Known rows, with every step that occurs:
romid, fizut, dedo, gini: [ 1.28 -0.03 -2.16 -0.92  1.69  3.13 -0.37  3.91 -2.95  1.08 -0.65  3.20
  3.29  0.32 -1.41  2.43 -3.21 -2.63]
mokedir, romid, gini: [-3.26  2.71  0.52  0.98 -2.11 -0.84 -0.77  6.33  3.19  0.79  0.43 -0.96
 -0.57 -2.41 -1.01 -3.27 -1.30  0.64]
dedo, fizut, zipu, mokedir, romid, gini: [-2.59  1.74  0.82  1.78 -2.17 -1.09 -4.23  5.56  2.67  1.28 -1.17 -0.67
 -1.78 -1.59  0.82 -2.27  1.24 -0.03]
zipu, fizut: [ 1.48 -3.22 -2.41  1.01 -0.61  3.56  0.03 -3.05 -1.45  0.65 -0.93  0.13
 -2.41 -3.05  0.36  1.79 -0.65  1.71]
romid, gini: [-2.34  2.58 -1.41 -0.74 -1.76  0.51  0.02  4.27  2.05 -0.61  0.05  1.04
 -0.27 -2.30 -0.47 -1.88 -3.20  0.21]
dedo, fizut, romid: [ 1.20  2.00 -4.20  0.86  5.00  2.10 -3.25  2.14 -4.44  1.38 -0.05 -2.08
 -0.67  1.22 -1.66 -1.64  1.15 -2.71]
dedo, gini, zipu: [ 1.09 -2.00  1.47 -2.17  2.94 -2.71  2.17 -2.95 -1.89 -2.46  2.08  2.20
  2.83  4.34 -2.04  1.28 -1.92 -1.06]
romid, gini, zipu, mokedir, dedo: [-0.20 -0.10  2.98  0.19 -2.75 -0.70  3.30 -0.97  2.18 -0.31  1.36 -0.56
 -1.05  0.01  2.18  0.86  0.47  1.76]
gini, zipu, mokedir, dedo, fizut, romid: [ 1.09  1.60 -1.97  0.55  3.70  1.05 -1.38 -0.16 -3.46  1.40  0.02 -3.18
 -0.43  1.66  0.37 -0.04  3.30 -1.82]
romid, gini, zipu, mokedir, dedo, fizut: [-0.54  2.16  0.41  0.20 -1.39  1.79 -1.68  1.19 -0.94  0.18  0.66  1.18
 -0.12 -0.19  2.04  3.24  3.70 -2.05]
dedo, fizut, romid, gini, zipu, mokedir: [ 0.30 -1.42  1.63  0.30 -0.56 -2.35 -2.89 -3.73  1.68 -1.83 -1.43  1.67
 -0.22  1.22  1.14 -0.22  1.59  0.86]
dedo, gini, zipu, fizut, romid: [ 1.62 -2.14 -3.45 -0.44  4.47  0.33  0.44 -4.21 -3.72  1.02 -1.46 -3.85
  0.14  0.37  0.00  0.98  0.76  1.05]
romid, gini, zipu: [-1.33  1.45  1.36 -3.07 -0.63 -2.64  3.21 -2.56  1.64 -2.60  0.99  0.82
  2.12  1.20 -1.18 -1.06 -0.71 -0.62]
zipu, mokedir, romid, gini: [-2.79  1.11  1.55  2.04 -3.04 -1.53 -2.37  5.05  4.24  0.42 -0.46  0.03
 -1.21 -2.51  0.17 -2.95 -0.75  2.00]
gini, zipu, fizut, dedo: [ 0.27  0.91 -0.42 -1.92 -0.48  4.98  2.82 -3.37 -2.05  0.59 -1.22 -0.73
  1.64 -1.63 -0.47  1.35  2.86 -1.99]
romid, fizut: [ 2.96 -0.66 -2.65 -0.13 -1.78  1.79  0.46  0.40  0.82  0.73 -0.44  4.04
  0.53 -1.32 -2.55 -1.34 -4.36 -1.99]
fizut, zipu, mokedir, dedo: [ 1.38 -1.12  1.74  1.60 -0.96  0.91  1.05  1.31  0.06  1.30  1.16 -1.29
 -4.13  1.12  2.13 -0.40 -0.34  0.69]

Rows:
[-0.70 -2.01 -0.07 -0.85 -1.89  0.10  1.90 -4.92  0.76  0.13 -1.44 -1.74
  0.02 -2.75  0.95  1.95  2.04  1.82]  mokedir, romid, gini, zipu, fizut
[ 1.15 -3.89 -0.65 -1.11  0.28  1.09  2.92 -5.73 -2.28  0.14 -0.35 -0.78
  0.43 -0.89  1.65  5.24  0.99  1.72]  mokedir, dedo, gini, zipu, fizut
[ 0.38 -2.26  3.02  0.21 -2.03 -2.87 -1.26 -3.99  3.26 -2.64 -0.70  3.08
 -0.57  0.94  0.68 -0.80 -0.36  1.93]  romid, gini, zipu, mokedir
[-2.17  3.80 -2.70 -0.17 -0.16  0.91 -2.15  4.33  0.24  1.06 -1.69 -2.21
 -0.26 -2.28  1.98 -0.33  0.98 -0.22]  zipu, mokedir, dedo, fizut, romid, gini
[ 0.44 -1.13 -2.03 -0.30  2.14  4.02 -0.66  2.39 -4.10  0.98 -0.68  1.31
  1.99 -0.52  0.03  4.11 -1.48 -0.78]  zipu, fizut, dedo, gini
[ 1.04  1.66 -2.87  1.37  3.56  2.07 -2.59  1.86 -3.62  1.98 -0.08 -2.88
 -1.46  0.67  0.40 -0.34  2.37 -1.52]  zipu, mokedir, dedo, fizut, romid
[ 1.01 -1.19  3.26  0.69 -1.78 -0.36  3.30 -2.01  1.15 -0.31  1.99 -0.08
 -1.56  1.06  1.48  0.62  0.26  1.51]  gini, zipu, mokedir, dedo
[-2.09  3.15 -3.09 -0.85  0.82  0.19 -0.52  4.16  0.74  0.42 -0.95 -2.17
 -0.07 -1.78 -0.10 -2.80 -2.11  0.36]  fizut, romid, gini
[-1.97  1.51  2.68 -1.75 -0.74 -3.45  2.80 -1.24  2.34 -1.55  1.36 -0.50
  1.88  1.24 -1.72 -2.16  0.58 -0.43]  mokedir, romid, gini, zipu
[ 0.40 -3.25  4.81  3.48  0.12 -3.39 -2.28  0.26  1.88  0.07  1.29  0.42
 -0.86  2.13 -1.58 -2.19  0.78  1.67]  dedo, gini, zipu, mokedir, romid
[-2.28  4.30 -3.92 -0.68  1.08  1.09 -2.22  4.74 -0.54  0.76 -1.36 -1.61
  0.42 -1.92  0.23 -1.30  0.13 -1.23]  dedo, fizut, romid, gini
[ 0.55 -1.17  1.94 -2.25  2.16 -2.19  4.25 -2.34 -1.84 -1.50  2.82  0.79
  2.73  3.85 -0.88  2.45 -1.15 -0.58]  mokedir, dedo, gini, zipu
[ 2.66 -2.40  1.27  1.96 -2.98 -1.13 -0.85 -0.97  2.97  1.23 -0.79  2.53
  0.43 -0.67 -2.14 -2.12 -0.98 -0.51]  gini, zipu, mokedir, romid, fizut
[ 1.86 -4.70  3.14  0.90  0.38 -2.93 -1.79 -4.36  0.68 -2.49  0.08  3.91
  0.07  3.17  0.08  0.94 -1.28  1.80]  dedo, gini, zipu, mokedir
[ 0.99 -0.90  2.13  2.02 -1.95  1.24  1.60  0.99  0.86  0.49  1.74  0.17
 -2.91 -0.42  1.56  0.35 -0.93  1.95]  zipu, mokedir, dedo
[-1.30  2.44 -0.50 -3.12  1.42 -2.12  1.53 -2.33 -0.09 -1.53 -0.03 -1.01
  2.49  1.51 -0.83 -0.88  1.47 -1.75]  dedo, fizut, romid, gini, zipu
